Each row comes from the steps of one path. Every step used is in the known rows, and no mark comes twice. Write the path behind each row, first mark first.
Known rows
reme sanasum: [-11 -10 -27   2   8   3  -3 -17  12   6  10   3  -1  15 -16  -6  -8  -4
   2 -17  26   9  19  18 -11  -4  -3 -34 -42]
sanasum nesa zizudun reme viveg: [ 28   7  17  49  14  -6  43  11 -26  -8 -16 -24   8 -16   3  30   5  31
  -8  11  37 -28 -31 -13   7  -9  11  -4  43]
zizudun nesa sanasum sanen tetup: [ -7  20  16  -7  23  10 -35  21  -4 -18   3  21 -22  -3  30  12  -4 -21
 -15  10 -50 -31  -4  -8  -9 -26  -3  25  18]
reme tetup nesa sanasum: [  7   3  13  -3  32   9 -11 -13   6   2  -5  -9   1  19  12  15   5   7
  -1  11  28  -4   1  25   0  13   9 -16 -17]
sanen tetup nesa: [ 22 -11  -3 -20  10   2 -41  15  -7  -5   3   3   5  -2   8  -2  -5 -13
  -2  -6  10 -13   8 -12   3  23  -6 -12 -35]
nesa sanasum: [ -2  16 -14   7  23  12  -3 -14 -10 -10   1 -15 -10  25  10  16   4  11
   8   7   9  -5 -13  -6  -4 -12  -8 -20 -21]
reme zizudun: [-14 -21 -20  -6  10   7  30 -14  10  10   9 -23 -13  12  -5  -9   3   1
  -2 -18  16   4 -17   3   6  -3  10  -7 -34]
tetup reme sanasum sanen: [-15   0 -21   9 -21  -8   1 -26   7   7  -3  12 -14   0 -28 -13 -11   7
  18 -19   7  34  43  21 -14 -16   0   4  -7]
nesa tetup reme: [  5  11  -7  -1   0  28  -9 -23  -3  -5  -9 -18  -1   1  10  -1  16  37
  14  12  22  27   1  -5  -2  -1  -9 -13 -17]
tetup nesa sanasum: [ 18  21  10  -3  31  15  -7   5 -10 -18  -2 -10 -12  19   7  16   3   7
   4   7  28  -7   7 -10   1  19  -5 -14 -22]
nesa sanasum sanen tetup reme: [ -4  13 -10   2  -7  -3 -39 -15 -14  -6 -10   7 -20   2  13  13   3   7
  19  11 -39   6  14 -12  -5 -19   0  26  21]
zizudun reme: [ 35 -12 -21  20   1   8  12 -20 -12  -2   1 -19  -1  11 -16  -6 -14   2
  -1 -12  14 -18  -2   3   1  11  -6 -24  -7]
sanen sanasum nesa: [ -6  -8 -10  -2  -2 -28   8  19 -10  -1  17  10  -3   0 -18   7  -9 -12
  -4 -19   3   3 -27  24   2   9 -11  -3   5]
sanen sanasum: [ -6  -7 -27 -12  -7 -21  -5  -9  -5   0  19   1  -5  12 -11 -13 -14 -12
  -4 -12  -5   6 -25  -2  -5  -1 -10  -9 -24]
sanen tetup reme zizudun nesa sanasum: [-19   4  16 -14  38   3 -30  12  27  -8  -5  -3 -10   8  25   0  11  13
   3   7 -31  17  -8 -10   5   4  32  29  49]
sanen sanasum nesa zizudun reme: [ 10  10   4  27  -8 -30  18  15 -11  -1  10   1  13   1 -21  10  -9  -5
 -20   6   4 -19 -27   6  14  14  -2  12  62]
sanasum sanen: [ -2   1 -17   4 -11   6  17 -13 -17  -1   4  -2 -19  -1  -2  -4 -10  -7
   2 -14  -4 -10   2   6  -9 -28 -19   3 -39]
reme zizudun nesa tetup: [-16   7  20 -16  32  39  22  11  22  -7  11 -10 -16  -4  27  -4  22   1
 -27   2  11 -10 -22  -1   8  -5  12   4 -12]
reme sanasum sanen tetup nesa: [  6  -7  -1 -16 -13  -5 -34   8   2   3   7  31 -15  -6 -11   0 -11 -39
  -9 -11   2 -14  50   8  -3  10   3   4 -30]
reme sanasum sanen: [-16  -3 -21   5 -12   0   9 -19   1   5  12  17 -21   5 -20  -4 -11 -16
  -3 -18   6   0  31  22 -13 -24  -8  -7 -37]
sanasum sanen tetup nesa zizudun reme: [ 35  15  19  12 -17  -1 -14  11 -19  -5  -7   6   4 -12   4   5 -10 -20
 -24  17  -9 -48  19 -28  11  11  -2  28  27]
nesa zizudun sanen tetup reme: [ -7  -5   3  -6 -19  -4 -11  -4   7   8 -13  -7  36  -2  14 -22  -2   8
  11  18 -40   3  -7 -33  -2  -3  -6   5  21]
nesa zizudun: [-13  17  -9   8   4   6  11  -7  -5   0   2 -18  16  11   9  -7  -1  23
  -1  11  21  -2 -18 -13  -4 -21 -18 -11 -23]
sanasum sanen tetup nesa: [ 20  -5   2 -16 -11   0 -27  14 -17  -4   2  15 -15 -11   6   0  -9 -26
  -6 -10 -11 -23  19  -8   0   5  -7  15 -30]
nesa sanasum sanen tetup reme zizudun: [-19   0  -3  -3  -3  -6 -15 -15   4   4  -7   0 -32   5  10  11  13  -1
   8   6 -41   9  10  -9   7 -15  28  40  31]
tetup nesa: [ 24   0   0 -10  15   9   3   6  -7  -9   3  -9  -3   5  -4  -8  -7   4
   4 -12  37   1   7  -2   0  21 -11 -18 -45]
nesa zizudun sanen tetup reme sanasum: [-20  -7  -2  -2 -22  -9 -17 -10  28  18  -8  11  37   3  -4 -22  -3  -5
   6  17 -30  14  23 -17  -6   1   9  -5  22]

Write each row's path
[  0 -15  26  -4  -5  22  59   6  18   7  -7 -12  -3 -12  -4   2  30   0
   4   0  -3  11  -9  12  18  19  20   7  26] | sanasum nesa tetup reme zizudun sanen
[  6  24  14  -1  12   8   4  10  -6  -9  -3 -14  17   6   8  -5  -1  18
  -7  13  40  -6  -1 -20   3   8 -14  -5 -24] | tetup nesa zizudun
[ -5  -4  17   2  -5  -7   7  32  -1   6  -1   6  34  -9  10   5   3 -22
 -13  12 -30 -33 -21  -8   7  -3  -9   0  18] | sanasum nesa zizudun sanen tetup
[-13 -18 -16  -3   3  -2  24 -22  15   7  -4 -25  -9   7 -10 -18   4  28
  18 -18  16  39  -2   4   4   2  18   4  -5] | tetup reme zizudun
[  1 -20   3  -9 -14 -26  37  22  -4   4  16  11   5  -4 -24  -2 -12 -41
  -6 -19 -30 -11 -30  16   2  15  -7  -5  11] | zizudun sanen sanasum nesa
[ -5  23  -7   8   4   9   8 -15 -20 -10   1  -1 -29  13   6  18   0  -5
   1   4 -13 -17  -1  -1  -9 -28 -11   5 -14] | nesa sanasum sanen
[-18  -4   9  -8  -6 -10  20   5  13   7   8   0 -17  -7 -11  11  26   8
  -3   0   9  30 -20  20  21  21  22  26  40] | sanen sanasum nesa tetup reme zizudun
[-16  24  20  -1   0  25  -4   0  19  -7  -1  24 -17 -16   6  -5   7  10
  -6   2   4  22  37  20 -11 -19   4  14  11] | zizudun nesa tetup reme sanasum sanen
[ -9  -7  -7  15   6 -13   2   3  11   1  -2   8   5   0 -34  -1  -2  20
  22 -22  35  44  34  46  -4   9   6 -13  12] | tetup reme sanasum nesa
[ -2   9   3  -6   0  -2   2  15 -12  -3  16  12  -8  -5   0  21  14 -13
 -18   5  11  -8 -29  16  11   8 -11  -4   5] | sanen sanasum nesa tetup
[-12  19   5  18  11  -2  21  21  -9  -4   1 -11  18   1   5  11   4  20
  -3   5  30  -8 -20  12   3 -13 -16  -2   3] | sanasum nesa zizudun
[  7  14  12 -12   8   2 -35  19  -6  -4  -3   0  22   0  21  -1  -1   2
 -12  19  14 -17   0 -30   6   9  -7   2 -15] | sanen tetup nesa zizudun
[ -3 -30 -14 -10 -19  -9 -21 -14  25  18  -4  15  19   2 -17 -22  -7 -21
  15  -9 -35  19  32  -1  -8  13  13 -18   3] | zizudun sanen tetup reme sanasum
[ -6 -19 -11   6   1 -21 -41  11  11   6  -4  22  11  -7 -19   3  -1   4
  18 -14   8  29  35  36   1  12  12  -9  21] | sanen tetup reme sanasum nesa
[ 10 -16   1 -11  16   3  -2 -11   9  13  -1  -9  11   6   4  -5  -6   4
  -2  -9  36   3   2  35   1  14   2 -19 -38] | reme tetup nesa
[  0   4  -9  26 -27  -9 -22 -12   1  11   2  19   4  -1 -12   2 -10 -25
 -26  11 -18 -38  30  -9   1 -13   6  12  29] | nesa zizudun reme sanasum sanen tetup
[  9 -16 -10   7 -18 -14 -15 -16 -23   3 -21  -3 -18 -23  16   9   0  20
  22  -2 -21  13  -2 -25 -12 -31  11  16   2] | sanasum sanen tetup reme viveg
[ -4  -4  21   4 -14 -11   1  24   3   6 -14   2  37 -14   5  -3   3   4
  10  13 -30   0  -8  -6   5   4  -3  11  46] | sanasum nesa zizudun sanen tetup reme
[ 10 -12 -12  13   6  -5  14 -23 -14  -1 -20 -28  -6  -8   9   4   1  52
  32  -8  26  37 -13 -17 -13 -16   8 -17 -14] | tetup reme viveg
[  0 -21 -15 -18 -22 -18  26  -6   1  10  15   5   3   6 -15 -23 -17 -37
  -7 -12 -39  -9 -29 -11  -5  10 -10 -11 -14] | zizudun sanen sanasum
[ 11 -29 -13 -15 -12   4  -7  -1   2  10   5   0  14   0   8 -14  -8 -35
  -2  -6 -44 -23 -12 -15  -4   2  -9 -22 -27] | zizudun sanen tetup
[-11 -30   9 -12 -20 -34  56  13  18  15   6   2  -2  -7 -32 -17   0 -22
   9 -23 -31  27 -22  19  12  30  24  23  52] | tetup reme zizudun sanen sanasum nesa
[-27  17   6  25   3 -15   6   7  13   1  -7   5  23   1 -20   2   3  36
  15   3  40  36  23  28  -2  -2   4   0  33] | tetup reme sanasum nesa zizudun
[ 38  18  18  17   7   9  14   4  -8 -12  -5 -19  15   5  -5  -4  -9  12
 -13  11  39 -23   7 -18  11  26  -5  -5  12] | tetup nesa zizudun reme
[ -3  11 -11   0   1   3 -34  -5 -17  -6   1  10 -23   6  17  20   2 -20
  -2  11 -38 -30   1 -12  -5 -26  -6  12  -5] | nesa sanasum sanen tetup
[ 12   4  -2  10   5  21   9 -26 -14  -4 -22 -28 -10 -13  24  18  24  54
  19  17  33  26 -15 -28  -5 -15   7 -18 -14] | nesa tetup reme viveg
[  0  20  17 -10  29  41  -5  13   6 -16   7  -5  -2  -5  30   2  11   7
 -18   8  13 -14 -16  -1  -5  -8 -13 -15 -20] | zizudun nesa tetup
[-10  18  15  -4  23  28 -17  -1  29  -7  -1  12   1  -4   8 -13  10  23
  -2   5  24  34  27  16 -10   0   5 -11   6] | zizudun nesa tetup reme sanasum
[  5  -2  17  -8 -24  -5  25  10   2   1   1   9   5 -14 -13   2  14 -12
   4   6 -23  14 -19   7   8  23  -2   4  38] | zizudun sanen sanasum nesa tetup reme
[  4  13  22 -21 -18 -18  27  16   5   2   6   5  20   2  -6 -18 -13 -29
 -16  11 -12 -13 -19 -33   3  24  -8   6   3] | tetup nesa zizudun sanen sanasum
[  1 -11 -20  -9 -16  -2 -24  -4 -15   4   4  10 -13  -5   8   1  -8 -22
  -4  -9 -31 -24   2  -6  -6 -25 -12   8 -29] | sanasum sanen tetup
